Known rows, with every way that one mark hangs from another:
getofik(nadidor): [-0.852  0.290 -3.206  1.287 -0.377 -1.286  2.122 -2.644  0.770 -2.385
 -0.743  1.474  3.424 -4.152  0.027  0.574  1.579  0.591 -0.285 -1.247
 -1.271]
nadidor(darofez difov luba(tugi) zoketum): [-5.440 -0.782 -2.206  0.633 -1.825 -4.173  1.021 -3.372  1.924 -2.412
  2.518  1.517  3.362 -3.112  3.605 -0.051  0.931  0.506 -2.234  2.341
  0.793]
lutev(nadidor(difov getofik luba(tugi) rosuk zoketum)): [-5.269 -2.343 -4.134  0.712 -5.044 -6.217  1.113 -3.179  1.266 -4.165
  1.510  0.068  3.620 -4.604  3.345  1.021 -0.459  0.085 -0.121  2.507
  2.388]
tugi(getofik(nadidor(difov luba lutev rosuk)) guza): [-2.674 -3.641 -2.023 -2.501 -1.434 -3.956  1.887 -2.577  2.242 -3.885
 -1.978  1.173  5.512 -3.559  4.021  2.140  1.827  2.048  1.989 -0.407
  1.543]
darofez(nadidor(getofik lutev)): [ 0.557 -1.152 -4.785  2.081 -1.489 -3.547 -0.450 -1.368  0.926 -2.445
 -0.366  0.812  5.471 -5.358  0.766  2.754  1.391  1.263 -1.137 -1.054
  1.223]
tugi(luba): [-0.445 -1.173 -1.255  0.991 -0.440 -1.426 -1.444 -2.378  1.217 -2.262
  0.588  3.521  3.726 -2.044 -0.176  1.287  2.195  0.605 -1.480 -2.026
 -0.662]
bine(befedi nadidor(getofik)): [-0.024 -0.012 -3.701  3.138 -2.318 -1.627  0.300 -1.621  1.014 -3.514
  0.397  0.237  3.957 -3.308  0.782  0.795  0.650 -0.453 -2.086 -1.665
 -1.244]
tugi(getofik): [ 0.281 -0.597 -1.933  0.499  1.300 -2.109 -0.423 -2.996  0.357 -2.508
 -1.255  2.929  3.927 -3.495 -0.374  1.319  2.581 -0.528 -1.388 -0.131
 -0.530]
lutev(nadidor(darofez difov getofik luba(tugi) zoketum)): [-5.818 -0.510 -4.573  0.520 -3.766 -6.581  1.016 -3.299  1.428 -3.157
  2.462 -0.511  3.941 -3.851  3.852  1.166  0.343 -0.027 -2.124  4.386
  2.666]
lutev(nadidor(darofez zoketum)): [-2.688 -0.056 -3.031  0.482 -2.117 -3.824  1.544 -2.964 -0.210 -2.373
  0.464  0.547  3.645 -2.044  0.413  0.234  1.875 -0.556 -0.224  2.929
  0.722]
getofik(nadidor(darofez difov luba(tugi(guza)) lutev)): [-3.754 -1.310 -2.096 -0.941 -2.052 -4.312  2.934 -2.566  3.178 -2.351
  0.168 -0.060  4.516 -3.630  5.013  1.563  1.591  3.236 -1.189  1.136
  1.673]
bine(befedi nadidor(darofez getofik lutev)): [ 0.233 -1.397 -3.327  2.190 -1.982 -3.391  1.534 -0.984  1.841 -2.968
  1.158 -1.722  4.885 -3.243  1.844  1.375  1.473  0.513 -1.428  0.116
  0.875]
bine(nadidor(getofik lutev rosuk)): [ 0.638 -3.542 -3.086  2.043 -2.534 -3.376  1.258 -1.717  1.494 -3.176
 -0.817 -0.451  5.442 -4.739  0.692  2.488  1.397  1.519  0.892 -1.352
  1.516]
getofik(nadidor(difov lutev zoketum)): [-2.785 -1.980 -3.964 -0.320 -1.392 -2.577  2.436 -2.871  1.463 -2.276
  0.531 -0.066  3.420 -5.501  3.145  0.978  1.276  0.997  1.036 -0.269
  0.791]
lutev(nadidor): [-1.206 -0.025 -2.869  0.950 -1.446 -2.156  0.802 -2.466  0.267 -2.602
 -0.897  1.253  3.838 -3.425 -0.525  1.617  1.258  0.173 -1.047  0.518
 -0.028]
darofez(nadidor(luba(tugi(getofik guza)) lutev rosuk zoketum)): [-1.998 -2.915 -1.290 -0.262 -3.030 -3.706  0.331 -2.835  1.122 -4.036
 -2.015  2.710  5.357 -4.040  3.616  1.872  2.077  1.191  0.539  0.827
  0.879]
guza(luba(tugi(getofik(nadidor(darofez difov lutev rosuk))))): [-2.546 -3.801 -1.616  0.639 -1.778 -5.100  3.775 -2.562  2.112 -3.574
  1.444 -1.601  4.532 -4.554  4.866  2.113  1.742  0.052  1.494  2.525
  2.147]
lutev(nadidor(darofez luba)): [-3.354  0.265 -2.946  0.189 -0.895 -3.538  1.283 -2.105  1.193 -2.966
  0.202  0.904  5.055 -2.254  0.701  1.476  1.077  0.719 -1.177  2.199
  0.506]
tugi(getofik(nadidor(difov luba lutev rosuk zoketum)) guza): [-3.735 -3.773 -2.317 -2.693 -2.157 -4.286  2.007 -3.113  1.739 -4.107
 -1.380  1.372  4.884 -3.468  4.704  1.179  1.768  1.470  2.991  0.268
  1.608]
tugi(getofik(nadidor) guza(luba)): [-0.607  0.148 -1.672  0.012 -0.876 -1.633  0.478 -2.854  0.913 -3.314
 -1.979  2.690  4.330 -2.468  2.495  1.148  1.935  0.614  0.388 -0.643
 -1.036]
bine(nadidor(darofez difov getofik luba(tugi) lutev zoketum)): [-4.547 -2.087 -3.957  1.353 -2.961 -5.019  1.338 -2.850  3.060 -2.966
  2.328 -1.355  4.793 -5.218  4.969  2.270  0.733  1.736 -1.449  2.196
  2.446]
getofik(nadidor(darofez difov lutev rosuk zoketum)): [-3.366 -3.698 -2.935 -0.325 -2.605 -4.928  4.240 -2.689  1.212 -2.536
  1.189 -1.333  4.115 -3.298  3.229  0.124  1.822  0.591  2.666  1.296
  2.275]
befedi(bine(nadidor(luba))): [-2.170  0.223 -3.417  1.357 -0.668 -0.283  1.389 -3.004  1.231 -3.067
  0.502  2.625  5.723 -2.848  0.731  2.615  1.633  2.107 -1.717 -0.572
 -2.151]

Rows:
[-0.279 -1.385 -4.166  1.924 -2.949 -2.193  0.900 -1.646  1.426 -3.621
  0.754 -0.465  4.088 -4.827  2.309  0.818  0.819  0.076 -0.466 -1.130
 -0.124] -> bine(befedi nadidor(getofik lutev zoketum))
[ 0.322 -3.433 -1.346  2.285 -2.421 -1.068  2.506 -0.870  1.626 -3.774
 -0.328 -0.595  4.412 -3.563  1.096  1.089  1.064  0.479  0.721 -1.938
 -0.789] -> bine(befedi nadidor(lutev rosuk))
[-3.492  0.249 -1.794 -1.484 -2.467 -4.946  0.799 -3.831  0.558 -3.527
 -1.039  1.848  4.179 -1.804  2.824  1.083  2.290  0.058 -1.396  4.547
  0.979] -> lutev(nadidor(darofez luba(tugi(getofik guza)) zoketum))
[-4.220 -0.391 -3.779  1.931 -0.916 -1.576 -0.619 -2.099  1.448 -2.713
  0.218  2.346  5.180 -3.138  2.268  2.092  0.278  1.156 -1.917 -1.041
 -0.283] -> darofez(nadidor(difov luba))
[-1.505 -1.482 -2.805 -0.298  0.136 -1.820  0.080 -3.731  0.311 -3.471
  0.024  2.836  3.321 -3.237  1.043  1.075  3.064 -1.347  0.893 -0.493
 -1.012] -> tugi(getofik(nadidor(zoketum)) luba)
[-2.170 -1.959 -2.115 -1.386 -1.807 -5.063  2.673 -3.970  1.365 -2.405
 -0.337 -0.204  3.489 -3.326  4.717  1.226  3.299  0.704 -0.092  2.931
  2.214] -> luba(tugi(getofik(nadidor(darofez difov lutev zoketum)) guza))
[-5.164 -3.544 -3.048 -0.925 -2.397 -4.909  3.852 -2.429  2.177 -3.202
  1.450 -0.716  4.851 -3.778  4.292  0.280  0.905  1.189  2.570  1.194
  2.035] -> getofik(nadidor(darofez difov luba lutev rosuk zoketum))
[-3.021 -2.603 -4.420  2.600 -4.054 -4.954 -0.194 -2.545 -0.243 -2.987
  0.758  1.193  4.337 -2.819  2.018  0.625  0.685 -0.592  0.435  0.035
  1.798] -> darofez(nadidor(difov getofik rosuk zoketum))
[-2.845 -3.557 -2.797 -1.758 -0.260 -4.319  1.217 -3.205  1.451 -2.727
  1.702  0.046  4.227 -2.812  3.469  2.084  3.496 -0.365  1.278  1.551
  1.823] -> tugi(getofik(nadidor(darofez difov lutev zoketum)) luba)
[-2.670 -3.869 -1.528 -1.308 -3.205 -4.044  1.768 -2.720  1.275 -3.768
 -0.778  0.749  4.633 -3.014  5.310  1.006  1.638  0.831  3.645  0.246
  1.635] -> tugi(getofik(nadidor(difov lutev rosuk zoketum)) guza(luba))
[-1.911 -1.179 -2.230 -0.380  0.404 -3.358  0.906 -1.616  2.617 -2.241
  0.581  1.219  5.454 -3.751  1.755  1.378  1.480  2.299 -0.943  0.629
  0.991] -> nadidor(darofez luba lutev)
[-4.103 -1.694 -4.091 -0.034 -3.994 -6.697  1.455 -2.389  0.584 -3.851
  1.024  0.158  5.114 -2.394  1.554  0.142  0.539 -0.222  0.954  3.116
  2.372] -> lutev(nadidor(darofez getofik luba rosuk zoketum))
[-3.052 -3.593 -4.646  1.327 -3.070 -5.004 -0.041 -1.259  1.983 -3.495
  0.619  0.389  6.327 -4.892  3.136  2.833  0.112  1.762  0.248 -0.767
  2.570] -> darofez(nadidor(difov getofik luba lutev rosuk))
[-3.701 -0.097 -2.400  0.025 -0.652 -3.127  0.490 -2.629  1.443 -2.436
  1.101  2.434  4.358 -2.363  1.579 -0.614  1.296  0.597 -0.890  1.210
 -0.131] -> nadidor(darofez luba zoketum)
[-2.374  0.944 -1.936  0.291 -1.781 -1.825  1.877 -3.131  2.088 -2.991
 -1.565  2.708  3.612 -3.889  2.513  0.271  1.076  2.413 -1.730 -0.951
 -1.215] -> getofik(nadidor(luba(tugi(guza))))
[-1.330 -1.223 -1.477  0.610 -3.826 -5.157 -0.145 -2.529  1.913 -3.308
 -0.730  2.855  4.299 -3.046  2.081  0.410  0.711  2.123 -1.509 -0.668
  1.259] -> nadidor(getofik luba(tugi(guza)) rosuk)
[-4.514 -1.930 -2.980  1.460 -5.624 -5.475 -0.486 -2.986  1.130 -3.711
  0.157  2.192  4.462 -2.686  4.471  0.641  0.219  1.309 -0.964  0.431
  1.753] -> darofez(nadidor(difov getofik luba(tugi(guza)) rosuk zoketum))
[-1.204 -1.017 -4.589  0.582 -1.419 -4.042  1.911 -2.304  2.164 -2.775
  1.890  0.151  7.041 -3.409  2.158  3.457  2.096  2.843 -1.611  1.274
  0.845] -> befedi(bine(nadidor(darofez getofik luba lutev)))
[-5.429 -2.652 -1.237  0.672 -2.925 -5.162  1.886 -3.163  1.733 -2.951
  2.356  1.174  3.596 -2.592  3.506 -0.490  0.868  0.179 -0.552  2.450
  1.467] -> nadidor(darofez difov luba(tugi) rosuk zoketum)
[-0.418 -0.320 -1.050  1.963 -0.134 -1.963 -0.237 -2.967  1.302 -3.097
  0.099  2.652  3.497 -4.581  1.914  1.565  1.613 -0.478 -1.929  0.623
 -0.814] -> guza(luba(tugi(getofik)))
[-2.502 -3.062 -2.857  0.124 -2.719 -1.892  2.729 -2.922  1.347 -3.736
  0.796  1.297  6.061 -3.784  2.093  2.327  1.586  2.243  1.529 -0.039
 -0.492] -> befedi(bine(nadidor(luba lutev rosuk zoketum)))
[-3.557 -2.233 -2.597  0.203 -1.406 -4.350  2.855 -3.274  1.930 -3.051
  2.037 -1.033  3.683 -5.265  5.768  1.621  1.901 -0.261  0.648  3.382
  1.439] -> guza(luba(tugi(getofik(nadidor(darofez difov lutev zoketum)))))
[-1.862 -3.337 -1.373  0.579 -2.160 -4.714  3.921 -2.934  1.366 -3.896
  1.017 -0.667  4.203 -4.950  4.236  0.821  2.067 -0.576  2.441  2.801
  1.058] -> guza(luba(tugi(getofik(nadidor(darofez lutev rosuk zoketum)))))
[-1.250  0.242 -4.222  1.121 -2.062 -5.502  0.749 -2.178  0.275 -2.512
  0.498 -0.257  4.644 -2.465 -0.008  1.425  1.655 -0.100 -1.385  2.490
  2.040] -> lutev(nadidor(darofez getofik))
[-1.693  0.447 -2.602 -1.426  0.066 -2.089  0.782 -3.200  1.325 -3.479
 -2.462  3.301  4.764 -2.862  1.818  1.217  2.002  1.282 -0.229 -0.790
 -1.022] -> tugi(getofik(nadidor(luba)) guza)
